Known rows, with every way that one mark hangs from another
rali{pala}: [ 0.303 -0.259 -2.388 -0.299 -0.603  0.670  0.593  0.958 -0.404 -0.446
  0.860  0.000  0.286  3.676  0.259  0.579  0.129  0.504]
nozu{pala}: [-0.251  0.318 -3.088 -0.909  0.482 -1.377  0.916 -0.738  0.003  0.181
  0.061 -2.385 -0.771  1.507  1.201  0.996 -0.247  0.930]
logoz{pala retil}: [-2.610 -2.692 -2.309  0.121  1.044  0.192 -1.397 -2.926  1.147 -0.499
  1.271 -0.526 -0.195 -1.366 -3.007 -1.259 -0.421 -0.295]
rali{pala{logoz}}: [ 0.587 -2.555 -0.026  0.296 -0.093  0.118  1.277  0.472 -0.493  0.595
 -0.231 -1.138 -0.077  3.286 -1.207  0.424 -0.099  0.751]
nili{nido{retil} nozu{pala}}: [-1.151  1.363 -0.004  0.797  2.300 -1.389 -1.095 -0.068 -2.268  0.463
 -0.056 -5.890 -2.065  2.830  1.459  0.856  0.130 -0.784]
rali{pala{logoz nozu pumus}}: [-0.285 -3.650  2.145  0.976  0.662 -2.037  0.927  0.592 -2.388 -0.255
 -1.634 -0.777 -1.662  5.662 -0.622  0.997  0.708  3.698]
nozu{pala{logoz}}: [-0.027 -1.754 -0.807 -0.343  0.890 -2.112  1.541 -1.288 -0.195  1.215
 -0.830 -3.350 -1.073  1.461 -0.080  0.738 -0.482  1.165]
nido{nili{nozu{pala{logoz pumus}}} retil}: [-2.118  0.653 -2.650  2.678  2.449 -2.876  0.477  1.111 -3.810 -0.851
 -2.557 -6.943 -3.234  3.141  1.743 -0.122  0.417  2.225]
pala{logoz nozu pumus}: [-0.640 -3.754  5.291  1.421  1.371 -3.199  0.431 -0.511 -2.208  0.117
 -2.720 -0.748 -2.008  2.310 -0.763  0.492  0.574  3.539]
pala{logoz{retil} nozu pumus}: [-2.196 -4.810  4.885  2.038  1.815 -2.533 -0.591 -1.762 -2.713  0.365
 -2.555  0.179 -2.435  0.677 -2.502 -0.659  0.119  2.402]
linip{nili{nozu{pala{logoz pumus}}}}: [-0.737 -0.141  1.720  0.829  1.251 -2.695  0.282 -1.010 -2.686  1.111
 -1.498 -4.789 -1.817  1.334  4.651  2.108 -0.094  4.680]
nido{nili{nozu{pala}}}: [-0.340  4.425 -1.957  1.164  1.666 -1.882  0.824  0.693 -1.253 -2.018
 -0.706 -6.276 -1.408  1.608  4.764  1.030  0.296  2.691]
pala{logoz pumus}: [-0.563 -3.882  1.262  0.629  0.554 -1.566 -0.167 -0.238 -2.179  0.813
 -2.071 -0.320 -1.092  2.007 -0.993  0.003  0.436  1.793]
linip{nili}: [ 0.139  2.083  1.240  0.000 -0.288  0.586  0.199 -0.901 -0.428  1.255
 -0.096 -0.433 -0.299 -1.729  1.753  0.591 -0.355  1.625]
nili{nozu{pala{logoz{retil}}}}: [-1.586 -2.053  1.156  1.585  2.023 -2.396  0.127 -1.411 -1.186  0.332
 -0.733 -4.748 -1.488  0.040  1.488  0.559 -0.611  1.028]
rali{pala{nozu}}: [ 0.316 -0.320  1.360  0.608  0.060 -0.725  0.970  0.844 -0.426 -1.060
  0.202 -0.762 -0.652  3.821  0.300  1.029  0.214  2.126]
rali{pala{logoz{retil} nozu pumus}}: [-1.626 -4.523  2.044  1.452  1.022 -1.466  0.073 -0.490 -2.863 -0.145
 -1.484 -0.043 -1.879  4.153 -1.864 -0.089  0.305  2.559]
linip{nili pala{logoz}}: [ 0.133 -0.014  3.144 -0.467  1.344 -1.049  2.463 -1.485  0.628  2.649
 -0.050 -1.918 -0.395 -1.569  1.474  1.244 -0.168  3.943]

Rows
[-2.342 -4.063 -2.437  0.164  1.373 -2.235 -0.023 -1.869 -2.528  1.055
 -1.490 -1.853 -2.083  1.890 -1.042 -0.174 -0.276  1.476]  nozu{pala{logoz{retil} pumus}}
[-0.746  2.637  3.175 -0.544  2.382 -1.618 -0.582 -0.535 -2.255  1.128
  0.261 -3.286 -1.109  2.024  5.780  2.617  1.167  5.234]  linip{nili{nido nozu} pala{pumus}}
[-1.435  1.623 -1.494  2.747  2.409 -2.136  1.106  0.923 -2.314 -0.573
 -1.921 -7.478 -2.699  1.307  1.271 -0.382 -0.089  1.069]  nido{nili{nozu{pala{logoz}}} retil}
[-0.821  1.082  2.718  1.673  1.867 -0.250 -1.884  0.634 -2.392  0.338
 -0.266 -3.737 -1.426  1.092  0.401 -0.027  0.380 -1.548]  nili{nido{retil} nozu}
[-2.285 -4.926  0.858  1.362  1.028 -0.875 -1.028 -1.266 -2.626  1.079
 -1.863  0.786 -1.459  0.354 -2.378 -1.188  0.061  0.490]  pala{logoz{retil} pumus}
[-0.275  2.664  0.673  0.431  0.840 -1.701  0.438 -0.982 -1.039  0.584
 -0.038 -4.624 -1.025 -0.414  5.360  2.141 -0.500  3.447]  linip{nili{nozu{pala}}}
[-0.460  0.659  7.081  0.478  2.964 -1.602  1.671 -1.547 -0.734  3.278
 -0.886 -3.536 -2.418 -0.216 -0.629  0.904  0.049  3.217]  linip{nili{nido{retil}} pala{logoz nozu}}
[-1.386  2.997 -0.844  3.028  1.662 -0.539 -0.177  1.947 -2.130 -1.537
 -1.246 -4.733 -1.790  0.327  1.256 -0.883  0.361  0.102]  nido{nili{nozu} retil}
[-2.250  0.903 -1.262  2.056  2.469 -2.512 -0.054 -0.362 -3.223 -1.261
 -2.068 -5.627 -2.534  1.930  2.766  0.123  0.340  3.066]  nido{nili{nozu{pala{logoz{retil} pumus}}}}
[-2.290  2.415 -4.073  2.296  1.980 -2.343 -0.027  1.541 -3.648 -1.751
 -1.823 -6.218 -2.921  3.380  2.788  0.073  0.601  2.061]  nido{nili{nozu{pala{pumus}}} retil}
[-1.417 -0.413  4.397  0.946  3.054 -2.004 -0.081 -0.377 -3.137  2.806
 -1.093 -4.397 -2.278  1.890  2.384  1.448  0.820  3.964]  linip{nili{nido{retil} nozu} pala{logoz pumus}}
[ 0.137  3.881  4.247 -0.427  2.252 -0.911  0.181 -0.763 -0.449  1.472
  1.066 -4.036 -0.437  0.004  5.147  2.385  0.549  3.831]  linip{nili{nido nozu} pala}
[-1.669 -2.784  0.603  0.156  1.383 -2.901 -0.712 -1.656 -0.046 -1.642
 -0.390 -1.612 -1.131  3.081 -0.723  0.834  0.810  3.939]  logoz{pala{nozu pumus}}
[-1.471 -2.794 -1.325  0.218  1.267 -1.489  0.699 -2.241 -0.614  1.345
 -0.695 -2.564 -1.448 -0.276 -1.394 -0.368 -0.895  0.133]  nozu{pala{logoz{retil}}}
[ 0.172  0.356  3.309  0.281  2.398 -2.353 -0.292 -0.936 -1.558  0.957
 -0.750 -6.283 -1.420  2.452  2.325  1.647  0.152  1.199]  nili{nido nozu{pala{logoz}}}
[-1.860 -1.671  1.990  0.743  2.719 -2.465 -1.838 -1.427 -3.527  0.804
 -1.316 -4.890 -2.334  3.050  1.847  0.859  0.421  1.379]  nili{nido nozu{pala{logoz{retil} pumus}}}
[-1.032  1.142  1.678  0.270  1.701 -2.325  0.454 -0.113 -1.787  0.461
  0.153 -2.633 -0.879  1.094  5.867  2.408  0.844  6.123]  linip{nili{nozu} pala{pumus}}
[ 0.354  1.514  6.403  0.142  2.768 -1.427  0.904 -1.127 -0.557  2.469
 -0.016 -4.974 -0.755 -0.211  3.743  2.136  0.322  4.065]  linip{nili{nido nozu} pala{logoz}}
[-0.959  0.614  7.923  0.180  3.124 -1.177  1.115 -2.912 -0.330  3.052
 -0.436 -2.329 -1.875 -1.622 -0.113  0.707 -0.123  3.668]  linip{nili{nido} pala{logoz{retil} nozu}}
[-0.525  0.441  5.483  0.105  2.764 -2.251  0.210 -0.961 -2.476  2.234
 -0.750 -4.051 -1.432  1.799  4.285  2.462  1.043  5.559]  linip{nili{nido nozu} pala{logoz pumus}}
[-0.525 -0.898  2.168  0.261  2.468 -3.055 -0.932 -0.531 -3.103  0.692
 -1.336 -5.733 -1.929  4.423  2.968  1.881  0.800  2.391]  nili{nido nozu{pala{logoz pumus}}}
[-0.700  2.815  4.617 -0.038  2.415 -1.108  1.080 -0.996 -0.601  2.169
  0.144 -2.648 -2.000  0.173  0.689  1.110  0.266  2.883]  linip{nili{nido{retil}} pala{nozu}}
[-1.312 -0.753  6.123  0.440  3.091 -2.405  0.941 -1.419 -2.479  2.951
 -1.657 -2.900 -2.963  1.977 -0.105  1.026  0.749  4.547]  linip{nili{nido{retil}} pala{logoz nozu pumus}}
[-0.588  3.127  1.475 -0.198  1.478 -1.556 -1.111 -1.077 -3.139  1.014
 -0.621 -4.653 -1.823  2.460  5.531  2.435  0.451  3.654]  linip{nili{nido nozu{pala{pumus}}}}
